Known rows, with every step that occurs
a, m, w: -4.29  -3.35  -1.43  -2.84  -3.11  1.28  -4.54  2.29  7.07  1.39  2.38  2.01  3.39  1.23  0.80  4.13  0.81  3.18  1.51  0.88
v, t, m, a: -0.85  -1.83  -1.41  0.98  -0.65  -0.79  -2.72  3.83  1.65  -0.96  -3.78  2.36  2.82  0.09  -1.54  -1.89  1.87  2.22  -1.06  1.07
m, a: -1.26  -0.72  -0.53  0.50  -0.42  0.70  -0.35  3.19  0.73  -1.30  -2.44  1.92  2.61  -0.10  -0.28  0.19  1.85  0.99  0.46  0.24
w, c, g, m, a: -0.54  0.14  0.42  -1.61  -2.09  2.05  -2.14  4.92  1.56  -2.49  -2.29  4.20  1.06  -0.51  -0.41  -0.83  4.28  -1.09  -3.07  1.98
a, v: -1.18  -1.26  -0.31  -3.20  -2.83  1.61  -1.41  3.17  -0.78  0.14  -0.48  1.74  0.80  0.15  1.01  1.19  0.47  3.54  2.98  0.84
g, v: 1.60  1.10  1.84  -3.30  -4.04  3.60  0.67  4.28  0.97  1.98  -2.86  0.84  0.69  -0.96  2.07  2.65  0.90  0.95  -0.16  0.55
w, v, t, c, g, m: 1.77  -0.80  2.31  -5.45  -1.60  2.11  -2.49  4.78  -0.53  -0.93  -3.54  3.93  -0.45  -0.02  0.13  -0.35  2.16  0.48  -1.60  3.88
g, c, w: 0.11  1.52  -1.42  -2.05  -1.66  0.26  0.62  7.86  2.69  -1.65  -1.14  -2.27  1.30  -0.41  1.98  0.01  1.69  0.09  1.16  2.81
w, c, g, v, t: 2.62  1.50  2.99  -2.15  -1.39  0.72  -0.51  4.91  -0.69  -2.20  -3.34  -0.06  -2.22  -2.87  1.68  1.19  2.48  -0.14  -2.48  5.19
m, w, v, t, c: -0.71  -1.62  1.80  -0.75  0.38  1.44  -2.71  3.44  -0.76  -1.92  -3.45  -1.69  0.37  -0.37  1.39  2.06  1.07  1.94  4.22  4.11
c, g: 2.04  0.10  1.02  -2.98  0.25  0.97  -1.80  3.75  1.46  -0.73  -0.02  2.53  0.87  -0.71  1.24  3.18  0.02  -0.05  -2.96  2.60
w, c, g, v: 2.44  3.12  3.34  -2.85  -3.17  4.59  -1.14  6.67  1.25  -0.35  -1.89  0.72  -0.65  -2.34  3.10  3.65  2.28  -1.88  -3.14  3.47
g, m, a: -1.13  -1.58  -0.78  -1.95  -2.70  1.27  -0.61  3.01  1.23  -0.63  -3.03  4.28  2.08  0.62  -1.30  -1.68  3.38  1.27  -0.71  -0.36
g, c, w, v, t, m: -0.19  0.54  -1.90  -1.86  -1.01  0.09  -2.76  6.48  2.31  0.05  -3.65  -0.71  1.03  -0.70  1.15  -1.64  -0.17  1.83  0.91  3.40
g, m, w, c: -2.55  0.03  -1.40  -1.76  -3.95  3.23  -4.60  1.58  5.66  -1.66  2.46  -1.51  -1.51  -0.22  2.54  2.78  2.99  0.62  1.73  1.71
m, w, v: -3.56  0.04  -0.82  -1.96  -0.38  2.82  -1.96  1.94  2.28  1.25  -1.45  -0.12  2.56  -1.28  3.38  4.96  -1.59  2.35  3.77  1.44
t, c, w: 0.48  0.42  0.76  -1.04  -1.57  1.79  0.44  6.78  2.60  -1.26  -2.17  -1.80  2.79  0.75  1.53  1.87  0.70  2.48  1.65  2.44
c, w, v: -1.57  2.60  -0.46  -2.28  -0.40  2.54  1.68  5.35  1.86  0.82  -3.29  -0.90  2.83  -1.59  3.67  2.39  -2.60  2.73  3.00  2.57
m, w, v, t: -2.04  -1.12  -0.32  -1.40  0.77  -0.78  -1.19  1.21  0.22  -0.88  -2.91  -0.78  0.31  -1.99  1.84  2.19  -0.63  3.30  3.19  3.59

Rows
0.58  -2.02  1.78  -1.86  -0.78  0.22  -1.76  5.22  -0.96  -2.75  -4.78  5.13  1.77  0.10  -2.11  -1.99  4.64  0.17  -2.91  2.77 -> v, t, c, g, m, a
0.96  1.90  2.29  -2.36  -3.94  4.62  -3.74  6.89  3.98  0.73  -1.53  1.09  1.25  -1.83  2.83  4.83  2.28  -0.78  -3.75  2.85 -> t, m, w, c, g, v
-1.91  -2.19  2.02  -1.60  -0.57  1.79  -3.66  4.36  0.97  -1.13  -2.65  -0.12  0.88  0.30  0.92  1.59  1.31  2.23  3.81  4.57 -> a, m, w, v, t, c
-0.35  0.93  -0.12  -1.71  0.80  -0.96  1.65  3.78  -0.34  -1.28  -4.49  -1.16  0.63  -2.20  2.04  0.16  -1.28  3.44  2.41  4.49 -> c, w, v, t
-3.32  -1.62  -0.25  -2.38  -0.03  -0.41  -2.26  2.10  1.81  -0.33  -1.99  0.76  0.99  -1.29  1.43  1.65  -0.51  3.52  2.88  3.98 -> a, m, w, v, t
-2.33  -0.35  -1.86  0.65  -2.52  1.73  -6.04  2.18  6.12  -1.93  1.76  -2.91  -1.05  -0.52  2.18  2.72  1.79  1.50  1.43  2.79 -> v, t, m, w, c
0.02  0.07  0.06  -0.67  -0.40  0.97  -6.02  4.22  4.52  -2.55  0.85  0.18  -0.13  -1.46  1.79  3.56  1.70  -0.11  -3.05  4.54 -> v, t, m, w, c, g
-1.00  -3.54  0.86  -3.58  -1.87  0.24  -4.36  2.90  2.69  -1.20  -1.20  3.14  1.58  0.53  -0.10  2.97  3.17  2.19  -1.58  2.65 -> v, t, c, g, m, w
3.30  1.19  4.78  -3.35  -2.71  4.41  -0.99  7.55  -0.40  0.53  -3.79  2.00  1.30  -1.03  1.82  3.75  2.36  -1.05  -2.84  2.92 -> t, c, g, v
-2.04  -0.58  0.75  -2.66  -3.17  2.37  -2.59  5.88  -1.04  -2.24  -2.38  4.68  1.29  -0.63  -0.26  -1.01  4.07  1.14  -0.58  2.16 -> w, c, g, m, a, v
-2.60  -1.48  -0.08  -1.09  -1.81  1.05  -0.96  4.56  -1.72  -1.03  -2.65  3.13  2.81  -0.24  -0.20  -0.01  2.20  3.00  2.12  0.63 -> m, a, v
-0.24  -2.32  -1.46  -2.21  -2.56  -0.50  -4.16  3.31  1.43  0.55  -1.87  1.77  0.73  0.53  -0.63  -1.22  0.19  4.40  0.69  1.60 -> a, v, t, m
-0.25  -1.19  0.38  -2.51  -1.62  0.96  -1.28  4.52  0.81  -1.28  -3.32  5.83  2.59  0.05  -1.22  -0.84  3.46  0.17  -3.50  0.92 -> c, g, m, a
-1.36  -2.37  0.23  -0.71  -0.24  -2.16  -0.46  3.18  -3.06  -2.83  -3.91  1.88  0.67  -1.15  -1.05  -1.82  2.51  3.79  1.80  2.86 -> m, a, v, t
1.40  0.59  0.44  -4.91  -3.50  2.98  -3.16  3.59  2.95  -1.26  0.61  2.82  -1.87  -0.13  1.14  0.41  2.66  -0.75  -2.83  2.59 -> w, c, g, m
-1.32  -3.02  0.58  -3.97  -2.72  1.94  -4.68  3.25  3.77  -0.28  -0.20  3.30  2.41  1.01  0.49  3.94  2.96  1.61  -1.45  1.47 -> t, c, g, m, w
-3.23  -3.67  -2.06  -1.32  -2.43  -0.57  -5.58  2.28  3.88  0.64  -0.62  1.24  2.93  0.32  0.13  2.69  0.71  5.19  1.21  1.15 -> a, v, t, m, w
1.08  -0.16  0.99  -0.75  -0.62  -0.31  0.82  6.31  1.28  -2.49  -3.32  -2.13  1.61  0.08  0.91  0.62  1.29  3.24  1.54  3.99 -> v, t, c, w
-1.51  -0.77  -1.09  0.73  -0.03  0.07  -2.43  4.18  0.98  -0.43  -4.93  2.39  3.04  -0.72  -0.70  -1.63  0.86  2.11  0.12  1.53 -> w, v, t, m, a
0.33  0.53  0.96  0.95  -1.36  1.14  -3.19  6.68  1.47  -1.67  -4.68  2.31  1.85  -1.49  -0.49  -0.76  3.33  -0.06  -3.64  2.95 -> w, c, g, v, t, m, a
2.46  -0.87  3.54  -1.56  -1.93  1.84  -1.02  4.95  -1.70  -1.42  -4.43  -0.91  -0.88  -0.05  0.57  0.68  2.90  1.08  1.55  3.49 -> g, v, t, c
-0.07  -0.50  -1.47  -1.84  -1.01  0.58  -3.51  2.81  2.21  1.23  -2.92  0.70  0.63  -0.41  0.87  -0.54  -1.73  2.99  1.17  2.20 -> w, v, t, m
